Every row comes from one small tree of marks. The marks that hang from a mark follow it in brackets, in alphabetical order. Every link used is in the known rows. Which tree was each row made from?
Known rows:
W(B(N(C Z))): [ 3.12  1.65  1.15  3.09  1.08 -2.64  4.80 -8.44 -1.54 -1.20 -2.61  4.60
  0.65 -3.85  3.50 -0.81  0.06 -8.06  4.42 -2.25 -4.06 -0.59]
N(C(W Z)): [ 0.55  0.91  0.84  0.02  3.09 -3.13  2.68 -5.29 -2.06 -1.06 -1.14  5.09
  1.93 -1.22  2.94  2.65  2.51 -7.65  3.38 -4.17 -1.96 -1.03]
Z(N(C)): [ 0.43  2.04  1.00  1.22  2.63  1.90  0.57 -5.05 -1.02 -1.95 -2.68  2.68
 -0.53 -2.09  3.41  1.53  2.47 -5.25  4.43 -2.13 -2.29 -0.86]
W(B): [ 3.00 -1.66 -1.37  2.43 -0.11 -2.13  2.88 -1.01  0.60 -2.85 -4.13 -0.43
 -2.61 -0.60  2.54 -1.21 -1.14 -3.07  0.25 -0.97 -0.69 -0.15]
U(H Y(W(B(N(Z))))): [ 2.74 -5.10  2.06  1.80 -0.53 -0.69  4.61 -5.12 -3.43 -3.16 -3.91  0.34
 -3.40 -4.67  1.51 -1.91 -1.92 -3.85  1.21 -1.30 -3.34  1.18]
W(B(N(Z))): [ 2.97 -0.48 -0.15  2.36  0.11 -3.34  3.87 -5.86 -1.02 -2.08 -3.53  2.98
  0.13 -2.91  2.16 -1.26 -1.31 -5.93  2.01 -0.83 -1.97  0.55]
U(H(W(B(N))) Y): [ 0.52 -6.51  2.36  2.23 -3.35  0.41  3.79 -5.62 -2.55 -2.87 -6.52 -1.11
 -3.66 -3.47 -0.84 -2.72 -2.48 -0.24 -0.34  1.53 -0.33  1.35]
Y(U(H) W(B(N))): [ 0.84 -6.26  0.45 -0.98 -5.04  2.02  3.63 -1.82 -2.21 -2.61 -4.94 -1.73
 -4.90 -2.47  0.37 -3.06 -3.78 -2.47 -0.71 -0.81 -1.29  1.75]
N(C(W(B) Z)): [ 1.89  0.22 -0.45  1.10  2.44 -4.81  5.41 -6.02 -1.62 -2.46 -2.22  4.22
  0.95 -1.54  3.65  1.55  3.40 -8.14  4.25 -5.41 -3.63 -1.92]
U(H Y(W(B))): [ 2.64 -6.29  0.91  1.88 -0.94  0.36  3.54 -0.35 -1.82 -4.00 -4.56 -3.15
 -6.02 -2.34  1.77 -1.87 -1.85 -1.13 -0.62 -1.44 -1.98  0.62]
H(U(Y) W(B(N(Z)))): [ 2.41 -7.11  3.60  3.52 -0.35 -0.11  4.99 -6.01 -3.55 -3.34 -6.24 -0.51
 -1.89 -4.85  0.87  0.58 -2.90 -2.20  0.63  0.61 -1.90 -0.22]
W(B(N)): [ 2.79 -0.94 -0.89  2.30 -1.90 -2.84  3.09 -4.35 -0.32 -1.75 -4.46  0.48
 -0.68 -1.69  1.21 -2.62 -2.17 -3.75  0.50  0.37 -0.22  0.58]
Y(U W(B(N(C Z)))): [ 2.26 -2.49  2.64  2.31 -0.32  0.64  5.14 -4.56 -2.19 -1.86 -2.65  2.63
 -1.88 -4.00  2.83 -0.41 -1.45 -7.44  3.35 -2.43 -5.32 -1.03]
H(W): [ 0.41 -4.45  1.07  2.65  0.12 -0.24  0.91 -0.28  0.79 -2.49 -4.14 -0.31
 -2.41 -0.26  0.71 -0.05 -2.51 -0.69 -0.84  2.20  0.61 -0.56]
U(H Y): [ 0.65 -3.33  1.63  0.15 -0.53  2.17  0.26 -1.52 -2.75 -1.77 -3.99 -0.36
 -3.64 -2.27  0.86 -0.35 -1.82 -0.61 -1.42 -0.47  0.89  2.65]
C(N(B(W)) Z): [ 0.48 -0.39  0.43  0.41  6.86 -0.04  3.33 -2.43 -3.17 -3.15 -2.35  7.07
  1.00 -2.62  2.70  1.68  4.22 -6.01  2.94 -1.46 -2.16 -1.72]
Y(U(H) W): [-0.29 -6.47  1.22 -1.92 -2.60  4.21  0.73  2.34 -1.70 -2.31 -3.58 -1.61
 -5.80 -1.11  0.96 -0.58 -3.61 -1.17 -1.73 -0.99 -0.22  1.77]
U(H): [ 0.56 -2.25 -0.59 -1.03 -1.17  0.96  0.40 -1.53 -1.01 -1.51 -3.60  0.29
 -3.11 -0.94  1.60 -0.91 -2.15 -1.78 -0.68 -0.74  1.28  2.26]
H(U W(B)): [ 2.26 -7.23  0.31  2.55 -1.32 -0.29  4.09 -1.35 -0.12 -4.02 -6.24 -3.22
 -3.93 -1.35  1.87 -0.28 -3.10 -0.39 -0.49  0.43 -0.11 -1.39]
Y(U(H(W(B(N(C)))))): [-1.14 -5.04  2.75  0.26 -4.66  3.48  4.28 -6.46 -2.38 -1.44 -5.56  1.20
 -3.56 -3.40  0.39 -2.14 -2.07 -3.09  1.47 -0.53 -2.16  0.65]
C(Z(N)): [ 0.43 -0.05  0.38 -0.50  3.15  0.17  1.03 -2.64 -1.41 -3.83 -2.96  4.10
 -0.25 -1.31  2.55  3.14  3.90 -5.70  3.59 -2.45 -0.93 -0.68]
N(B(W) C(Z)): [ 1.23  1.07  1.62  1.57  6.18 -0.55  4.32 -3.27 -2.58 -1.24 -1.22  6.87
  0.36 -3.22  3.58  0.83  2.28 -5.69  2.70 -1.90 -3.44 -1.98]
H(U W): [ 0.94 -6.77  1.47  1.52 -0.63  1.18  1.69 -0.37 -0.69 -2.76 -5.24 -2.26
 -2.93 -0.93  1.26  0.95 -3.89  0.17 -1.22  1.49  1.27 -0.51]
H(U W(B(N))): [ 2.02 -6.52  0.98  2.47 -3.22 -0.95  4.68 -4.57 -1.24 -2.93 -6.56 -2.19
 -2.06 -2.37  0.67 -1.45 -4.08 -1.01 -0.15  1.70  0.20 -0.65]
B(W): [ 0.47 -2.25 -1.25  0.79  2.12 -0.34  0.46 -0.56 -0.59 -1.20 -3.00  1.96
  0.37 -0.28  1.73 -0.50 -1.34 -1.44 -2.48  0.01 -0.17  1.90]

Write each row's tree:
[ 2.37 -8.40  2.44  3.85 -0.84  1.03  3.92 -1.06 -1.95 -4.27 -6.77 -3.94
 -4.54 -2.57  1.14  0.63 -2.72  0.64 -1.25  0.46 -0.56 -0.82]	H(U(Y) W(B))
[ 2.20 -5.54  4.03  4.25 -1.75  1.01  5.36 -7.04 -3.49 -2.39 -6.05 -1.38
 -2.07 -4.41  1.25 -0.39 -2.42 -2.13  1.64  0.41 -1.98 -1.40]	H(U(Y) W(B(N(C))))
[ 0.70 -7.09  1.79  2.47 -1.65  1.12  3.37 -2.41 -1.51 -3.87 -6.18 -1.93
 -5.53 -2.43  0.53 -1.40 -1.58  0.58 -0.91  0.15 -0.86  0.67]	U(H(W(B)) Y)
[ 2.95 -6.82  2.55  2.12  0.45  1.86  1.53  1.79 -2.75 -3.12 -4.00 -4.28
 -4.18 -2.10  1.80  1.04 -4.02 -0.20 -1.54  0.11 -0.13 -0.20]	H(U(Y(W)))
[ 0.68  1.10 -1.33  1.25  2.38 -1.90  3.48 -8.09 -1.19 -2.67 -3.40  2.26
  0.66 -2.23  3.58  1.11  3.82 -6.35  5.29 -4.59 -4.09 -1.29]	Z(N(C(W(B))))
[-0.93 -7.88  1.03 -0.17 -3.75  3.39  3.07 -0.66 -0.85 -3.33 -6.31 -1.33
 -5.98 -1.47  0.34 -1.13 -2.36 -0.13 -1.39 -0.43 -0.47  1.24]	Y(U(H(W(B))))
[-1.07 -7.18  1.62 -0.45 -5.65  2.74  3.46 -3.87 -1.98 -2.32 -6.64 -0.47
 -4.21 -2.57 -0.90 -2.49 -3.35 -0.89 -1.01  0.89 -0.23  1.86]	Y(U(H(W(B(N)))))
[ 1.08 -5.79  1.23 -0.88 -2.86  1.70  4.34 -3.37 -2.85 -2.66 -4.08  1.00
 -4.15 -3.79  1.26 -1.71 -2.87 -4.45  0.79 -1.91 -2.98  1.67]	Y(U(H) W(B(N(Z))))
[ 2.45 -5.58  1.34  1.62 -2.81 -0.28  3.95 -3.51 -2.95 -3.04 -4.84 -2.25
 -4.29 -3.43  0.55 -3.21 -2.96 -1.77 -0.16 -0.15 -1.57  1.24]	U(H Y(W(B(N))))
[ 2.90  1.33  1.26  1.93  0.41 -3.18  5.42 -7.21 -1.93 -1.86 -2.96  4.86
  0.77 -2.69  2.94 -0.32  2.01 -8.25  4.68 -2.80 -2.88 -1.61]	W(B(N(C(Z))))
[ 4.34 -7.39  1.27  3.10 -0.27  0.37  4.28  1.17 -2.21 -4.54 -5.11 -5.14
 -5.07 -2.49  2.51  0.10 -3.04 -0.77 -0.78 -1.17 -1.76 -0.98]	H(U(Y(W(B))))
[-0.19 -0.11 -0.68  1.09  5.08  1.77  1.72 -2.77 -1.60 -2.24 -3.38  3.22
 -0.60 -3.02  2.18  0.03  1.31 -1.70  1.29  0.24 -1.98 -0.27]	Z(N(B(W)))
[ 1.17  0.93  0.79  2.67  4.82  0.46  2.88 -3.05 -1.58 -0.23 -1.84  4.08
 -0.61 -3.07  3.13 -1.00 -0.37 -3.25  1.23 -0.07 -2.75 -0.97]	N(B(W) C)
[ 0.33  1.56  1.32 -0.31  1.36 -3.96  3.15 -8.62 -3.10 -0.10 -1.51  6.01
  3.70 -2.27  1.69  1.50  1.47 -8.33  3.91 -2.76 -1.57 -0.45]	B(N(C(W Z)))
[ 1.31  2.13  1.55  2.45  5.72 -2.53  4.06 -6.72 -2.04 -0.28 -0.82  5.28
  0.25 -4.26  3.76  1.23  0.36 -6.99  4.66 -2.33 -3.91 -1.80]	N(B C(W) Z)
[ 1.66 -1.12 -1.13  0.04 -0.15 -6.06  4.94 -6.79 -2.09 -2.22 -3.49  3.50
  2.04 -1.71  1.14 -0.13  1.04 -6.88  2.28 -2.56 -1.11 -0.07]	C(W(B(N)) Z)
[ 2.52  2.35  2.68  3.51  5.32 -0.20  3.60 -4.47 -1.33 -0.79 -1.09  5.08
 -1.66 -4.44  4.20  0.71 -0.27 -6.45  4.52 -0.99 -3.57 -2.20]	N(B C Z)
[ 1.09 -7.01  0.06 -0.76 -3.29  2.77  3.28  1.55 -1.25 -3.52 -4.64 -2.45
 -6.67 -1.38  1.68 -1.75 -2.58 -1.71 -1.02 -2.19 -1.80  1.14]	Y(U(H) W(B))
[-0.14  0.62  0.16 -0.30  5.19 -1.82  3.02 -4.89 -2.64 -3.10 -2.53  4.80
  0.28 -3.02  2.25  2.88  3.81 -5.93  5.02 -2.42 -1.85 -2.05]	C(W Z(N(B)))
[ 1.18 -1.31 -2.40  1.03  1.52 -3.22  3.09 -4.90 -1.12 -3.33 -3.96  1.55
  0.57 -0.79  2.35  0.60  2.54 -5.94  3.04 -3.26 -1.74 -0.65]	C(N W(B))
[ 0.54 -0.98  0.01  0.39  2.71 -1.48  1.55 -5.17 -2.30 -0.27 -2.36  5.30
  2.92 -2.66  1.36 -0.36 -1.55 -4.27 -0.69  0.13 -1.49  2.48]	B(N(Z) W)
[ 0.96 -4.29  1.82 -0.36 -4.22  2.86  4.48 -4.33 -2.85 -1.59 -4.04 -0.03
 -4.25 -3.34  1.76 -2.79 -2.36 -4.37  1.99 -2.25 -3.22  0.60]	Y(U(H) W(B(N(C))))
[ 0.49  0.39  0.43  0.05  5.36 -2.68  3.49 -4.43 -2.97 -3.09 -2.22  5.82
  1.05 -2.47  2.33  2.64  3.94 -7.69  5.02 -2.46 -1.51 -2.50]	C(N(B) W Z)
[ 2.09  0.62 -0.35  2.39  3.33 -4.32  4.86 -7.44 -1.10 -1.57 -1.92  4.04
  0.86 -2.68  4.19  1.10  1.55 -7.59  4.12 -4.81 -4.61 -0.88]	N(C(W(B)) Z)
[ 0.46 -0.53 -0.37  1.52  5.33  0.80  2.02 -2.18 -2.16 -2.31 -2.94  4.22
  0.17 -2.46  2.31 -0.24  1.44 -3.52  1.56  0.26 -1.64 -0.62]	C(N(B(W)))
